Each row was made from one path, in order. Every step used is in the known rows, and no mark comes twice. Write each row's path.
Known rows:
kozav > fisul > tiba > diro > vudo > nefu: -0.25 -1.29  0.71  1.69 -0.63 -1.10 -0.42  0.99 -0.77 -1.12 -1.39  1.98  0.61 -1.77 -0.22  2.66 -0.28 -0.96 -1.82  0.00  0.88 -0.27
diro > vudo > nefu:  1.31 -0.62  0.59  0.83  0.19 -0.92 -1.03  0.79 -0.06  0.08 -0.47  3.31  0.57 -1.25  0.31  3.23 -0.06 -0.24 -0.29  0.11  0.50 -0.16
tiba > diro > vudo > nefu:  0.72 -1.12  0.11  1.04 -1.73 -1.25 -0.80  1.14 -0.24 -1.40 -1.07  3.36 -0.09 -2.08 -0.44  3.14  0.12 -0.91 -1.24  0.21 -1.15 -0.28
punefe > fisul > tiba > diro > vudo: -1.25 -1.57 -0.67  1.04 -0.28 -0.16 -1.21  0.92 -0.57  0.36 -2.74 -0.80  0.44 -1.65 -1.10  1.21  0.18  0.73  1.64  0.97 -0.16  0.00
punefe > fisul: -1.20 -0.57 -0.05  0.24  0.61 -0.21 -0.99 -0.50 -0.59  0.97 -0.02 -2.31  0.23  0.29 -0.27  1.01 -0.11  1.51  1.81  0.70  0.29  0.48
fisul > tiba:  0.45  0.53 -0.45  0.49  0.76  0.62 -0.16  0.38  0.31  0.58 -1.02  1.46  0.24 -0.74  0.31 -1.73  0.13 -0.90 -0.26 -0.10  1.29 -0.41
fisul > punefe:  0.53  0.42 -0.21  0.56 -1.08 -0.02 -0.43  0.61  0.51 -0.35 -0.80  1.95 -0.19 -0.02  0.03 -0.68 -0.10  1.99  0.15  0.37  0.44 -0.16
tiba > nefu > punefe: -0.73 -0.20  0.09  1.04 -3.03 -0.21 -0.01  0.64 -0.20 -0.26  1.33  1.33  0.02  1.11  0.95 -1.63 -0.79  0.74 -0.31  0.77  2.29  0.11
vudo > fisul > tiba > nefu > punefe:  0.35  0.00  0.80  1.65 -1.37 -0.01 -0.83  0.59  0.21  0.55 -0.96  6.05  0.47 -1.54  1.58 -2.09 -0.84 -0.08 -1.25  0.17  4.35 -0.70
punefe > fisul > tiba > diro > vudo > nefu: -0.10 -1.42 -0.30  1.65 -0.23 -0.95 -2.02  1.00 -0.50  0.20 -1.97  3.03  0.39 -2.46 -0.42  2.37  0.08 -0.15  0.06  0.73  0.55 -0.20
vudo > diro:  0.59  0.21  0.76 -0.08 -0.27  0.13  0.20 -0.42  0.26  0.86 -1.71  2.73  0.20  0.39  0.25 -1.82  0.29  1.71 -0.30 -0.16 -0.26 -0.45
kozav > nefu > tiba > fisul: -0.51  2.22  0.39  1.06 -1.82 -0.37  0.57  1.33 -1.02 -0.59 -0.42 -0.74 -0.04  2.63  0.89 -0.49 -0.74 -1.70 -3.58 -0.73  1.10  0.43
diro > tiba > nefu > vudo > fisul:  0.50  0.34  0.83  1.05 -1.59  0.45  0.05  1.68  0.51 -0.10  1.34  5.14  1.00 -0.53  0.00  3.81 -0.61  2.10 -0.82  0.34  3.99  0.36
kozav > fisul > tiba: -0.84  0.06  0.58  0.70  1.03  0.09  0.22 -0.17 -0.52  0.01 -0.72 -0.88  0.74  0.49  0.24 -0.86 -0.39 -0.08 -0.46 -0.24  2.07  0.02
kozav > fisul > punefe: -0.59  0.02  0.78  0.82 -0.97 -0.48  0.19  0.18 -0.09 -0.77 -0.21 -0.81  0.37  1.23 -0.03  0.10 -0.53  2.68  0.28  0.28  1.25  0.24
tiba > nefu > kozav: -0.60  1.71 -0.03  0.84 -1.77  0.28 -0.27  0.58  0.30 -1.23  0.81 -0.25 -0.04  2.31  1.44 -1.59 -0.46 -0.37 -2.23  0.16  1.80  0.53
diro > tiba > fisul > punefe:  0.70  0.31 -0.67  1.54 -3.46  0.08  0.23  2.73 -0.24 -0.67 -1.88  3.15  0.38  0.26 -1.21  1.17 -0.19  2.83 -0.19  0.57  0.66 -0.54
tiba > diro > vudo: -0.54 -1.41 -0.24  0.34 -1.94 -0.54 -0.03  1.03 -0.37 -1.17 -1.74  0.11 -0.01 -1.36 -1.15  1.91  0.27 -0.07 -0.08  0.51 -1.71 -0.16
punefe > fisul > tiba > nefu: -1.29  0.33 -0.78  1.21  0.38 -0.15 -0.77  0.93 -0.28  0.54  0.62 -0.03  0.61  0.37  0.07 -0.89 -0.33  0.77  0.47  0.78  3.31  0.11
tiba > fisul > punefe:  0.35  0.76 -0.41  0.50 -2.20 -0.44  0.09  1.74 -0.13 -1.57 -1.29  1.57 -0.04  0.63 -0.51 -0.66 -0.32  1.35 -1.49  0.79 -0.12 -0.40
tiba > fisul: -0.33  0.32 -0.21 -0.08 -0.92 -0.38  0.50  1.21 -0.66 -1.31 -0.47 -0.25  0.12  0.62 -0.56  0.16 -0.18 -0.52 -1.80  0.38 -0.61 -0.23
diro > tiba:  0.29 -0.35 -0.32  0.97 -1.20  0.49  0.21  0.85 -0.39  0.78 -0.66  1.79  0.45 -0.44 -0.67  1.72  0.05  1.36  1.23 -0.28  0.98 -0.12
kozav > nefu > punefe > fisul > tiba: -1.34  0.16  0.43  1.79 -0.21  0.55 -2.34 -0.17 -1.05  1.89  0.11  1.91  0.59  0.63  1.35 -2.92 -1.10  0.37  1.86 -0.31  3.59  0.66

Write each row's path:
 1.13  0.87  0.62  1.59 -2.74  0.52 -0.40  2.27  0.97 -0.49  0.53  6.61  0.76 -0.49  0.06  3.04 -0.74  3.96 -0.41  0.62  4.35  0.23 -> diro > tiba > nefu > vudo > fisul > punefe
 0.19  1.69  1.90  0.04 -0.25  1.00 -0.32  0.08  0.43  0.14  1.67  3.55  0.50  1.81  0.92 -1.19 -0.47  1.26 -0.93 -0.82  1.54  0.95 -> kozav > nefu > vudo > diro
 0.96 -0.29  0.78  1.38 -3.31 -0.80 -0.31  0.92  0.35 -0.21 -5.23  3.28 -0.40 -1.83  0.41  2.53 -0.09  1.55 -1.88  0.79 -0.16 -0.55 -> nefu > tiba > diro > vudo > fisul > punefe
 1.15  0.49  0.10  1.42 -3.57  0.03  0.50  2.25 -0.12 -0.01 -3.21  6.12  0.55  0.66 -0.97 -0.78  0.14  4.48 -0.58  0.26  0.45 -1.01 -> vudo > diro > tiba > fisul > punefe
 0.99 -0.21  0.48  0.93 -1.18  0.41  0.30  0.54 -0.06  1.62 -2.24  4.33  0.69 -0.16 -0.51 -0.12  0.39  3.10  0.94 -0.47  0.66 -0.54 -> vudo > diro > tiba
-0.67  1.05  1.52  0.60 -0.39  0.68  0.98  0.58  0.46 -0.28  0.96  1.52  1.18  2.21  0.74 -1.63 -0.65  2.40 -2.07  0.47  3.93  0.53 -> kozav > fisul > tiba > nefu > vudo > diro
 0.64 -1.14  0.60  1.05 -2.29 -1.04 -0.89  1.19  0.41 -1.43 -3.71  5.02  0.08 -2.83 -0.80  2.21  0.10  1.65 -0.48  0.47 -0.56 -0.85 -> tiba > diro > vudo > fisul > punefe
 0.66  0.43  0.95  0.37 -2.63  1.02  0.94  1.69 -0.08  0.19 -1.46  3.24  0.82  1.15 -0.75  1.08 -0.14  3.39 -1.30  0.55  0.59  0.19 -> nefu > vudo > diro > tiba > fisul
 0.46 -0.37  0.25  0.79 -0.48 -0.14 -0.44  0.14  0.28 -0.63 -2.66  4.46 -0.20 -3.45 -0.17 -0.34  0.15 -1.48 -1.94 -0.39  0.66 -0.93 -> vudo > fisul > tiba > diro
-0.42  1.39  1.24  2.45 -4.26  0.34  0.14  1.24  0.09 -0.47 -1.59  3.49  0.92  3.57  0.98 -1.57 -0.71  5.27 -1.00  0.14  3.34  0.11 -> vudo > diro > tiba > nefu > kozav > fisul > punefe
 1.10  0.75  1.16  0.02  1.53  1.09 -0.77 -0.08  0.99  0.44 -0.79  3.88  0.52 -1.88  1.02  0.48 -0.37 -0.25 -1.35 -0.14  2.66  0.13 -> nefu > vudo > fisul > tiba
 0.67  1.49  0.51  0.39 -0.46  1.13  0.50  1.14  1.24  0.19  0.36  4.16  0.66  1.12  0.85 -2.63 -0.19  1.66 -2.20  0.50  3.22  0.20 -> fisul > tiba > nefu > vudo > diro
-0.30  0.11 -0.67  1.58 -2.09 -0.10  0.54  2.10 -0.35 -0.08  1.15  2.59  0.62  0.58 -0.64  1.54 -0.18  1.41  0.13  0.02  2.60 -0.17 -> diro > tiba > nefu
 0.57 -0.07  0.53  1.26 -2.59 -0.37 -1.42  0.57  0.05 -1.56 -2.03  2.42 -0.34 -0.55  0.99  1.77 -0.07 -1.30 -2.49  0.12 -1.23  0.21 -> tiba > diro > vudo > nefu > kozav
-1.47  0.88  0.73  0.58 -0.02  0.60  0.61  1.04  0.21 -1.05  2.33 -1.01  0.99  1.86  0.60  0.18 -1.01  0.63 -1.95  0.57  4.45  1.03 -> kozav > fisul > tiba > nefu > vudo
 0.22 -0.68  0.49  1.83 -0.26 -0.05 -2.43 -0.50 -0.43  2.16 -0.93  3.44  0.24 -1.08  1.67 -1.16 -0.84  0.71  0.94  0.54  2.87  0.11 -> vudo > nefu > punefe > fisul > tiba
-1.00  1.48  0.45  2.55 -4.03  0.40 -0.11  1.64 -0.20 -1.13  0.02  1.00  0.72  3.27  0.80  0.25 -1.02  3.53 -0.69  0.34  3.89  0.56 -> diro > tiba > nefu > kozav > fisul > punefe
-1.57 -0.50  0.14  0.89 -1.11 -0.14  0.54  0.21 -0.64 -1.18 -0.95 -1.07  0.12 -0.57 -0.44 -0.80 -0.21 -0.70 -1.55 -0.09  0.49 -0.14 -> kozav > fisul > tiba > diro
 0.63 -0.04  0.38  1.35  0.61 -0.62 -0.72  1.69  0.15  0.02 -1.53  5.35  1.27 -1.82  0.29  1.35 -0.27 -0.24 -0.75  0.21  3.70 -0.88 -> diro > vudo > fisul > tiba > nefu
 0.11 -0.19 -0.58  0.98 -1.91  0.00  0.58  1.95 -1.09 -0.42 -1.12  1.19  0.54  0.31 -1.28  1.71 -0.07  0.92 -0.53  0.22  0.27 -0.38 -> diro > tiba > fisul
-1.69 -1.40 -0.31  1.38 -2.26  0.46 -1.44 -0.20 -0.56  0.90 -1.93  0.11 -0.39 -1.15  0.14 -2.35 -0.47  0.76  1.12  0.83  0.54  0.11 -> nefu > punefe > fisul > tiba > diro
-1.09 -0.96  0.62  2.07 -3.69  0.18 -0.68  0.72 -0.81  2.43 -1.07  3.62  0.87  1.43  0.19 -0.90 -0.53  5.34  2.31  0.80  3.21  0.08 -> vudo > diro > tiba > nefu > punefe > fisul
-1.36  0.42  0.12  1.22  0.08 -0.42  0.63  0.98 -0.52 -0.92  1.12 -0.18  0.94  1.45  0.24 -0.94 -0.66 -0.04 -1.50  0.12  3.78  0.01 -> kozav > fisul > tiba > nefu
-0.56  0.27  0.77  1.16 -1.85  0.26 -1.06 -0.01 -0.71  0.50  1.25  2.06  0.11  1.07  1.34 -2.30 -1.05 -0.52  0.41 -0.67  1.91  0.56 -> kozav > nefu > punefe
 0.53  1.01  0.83  1.64 -0.25  0.28 -1.42  1.09  0.37 -0.33 -2.76  4.84  1.01 -0.42  1.83 -0.17 -0.45 -0.77 -1.75  0.19  3.42 -0.40 -> diro > vudo > fisul > tiba > nefu > kozav
-1.35 -1.29  0.49  0.62 -1.32  0.11 -1.49 -0.93 -0.81  1.64 -0.60 -1.33  0.06  0.48  0.67 -0.83 -0.78  2.25  2.41  0.88  0.85  0.60 -> nefu > punefe > fisul
 0.35 -0.64  0.90  0.91 -2.17 -0.92  0.06  0.31 -0.21  0.23 -4.55  1.39 -0.16 -1.81  0.33  3.17  0.03 -0.27 -2.05  0.25 -0.60 -0.45 -> nefu > tiba > diro > vudo > fisul
 0.59  1.69 -0.25  0.88 -3.24 -0.19  0.82  1.58  0.13 -0.54 -2.90 -0.17 -0.58  1.84  0.62 -0.67 -0.41  1.27 -3.16  0.93  0.04 -0.21 -> nefu > tiba > fisul > punefe
 0.81 -0.89  1.14  0.31  0.62 -0.72 -0.89  0.21 -0.07  0.37 -2.18  3.31  0.85 -2.07  0.03  3.10 -0.04  0.35  0.36  0.14  0.68 -0.45 -> diro > vudo > fisul
-1.56 -0.67 -0.75  0.86 -0.29  0.18 -0.95  0.24 -0.33  0.12 -1.51 -1.21 -0.23 -1.36 -0.69 -0.77  0.13  0.15  0.49  0.45  0.03 -0.02 -> punefe > fisul > tiba > diro
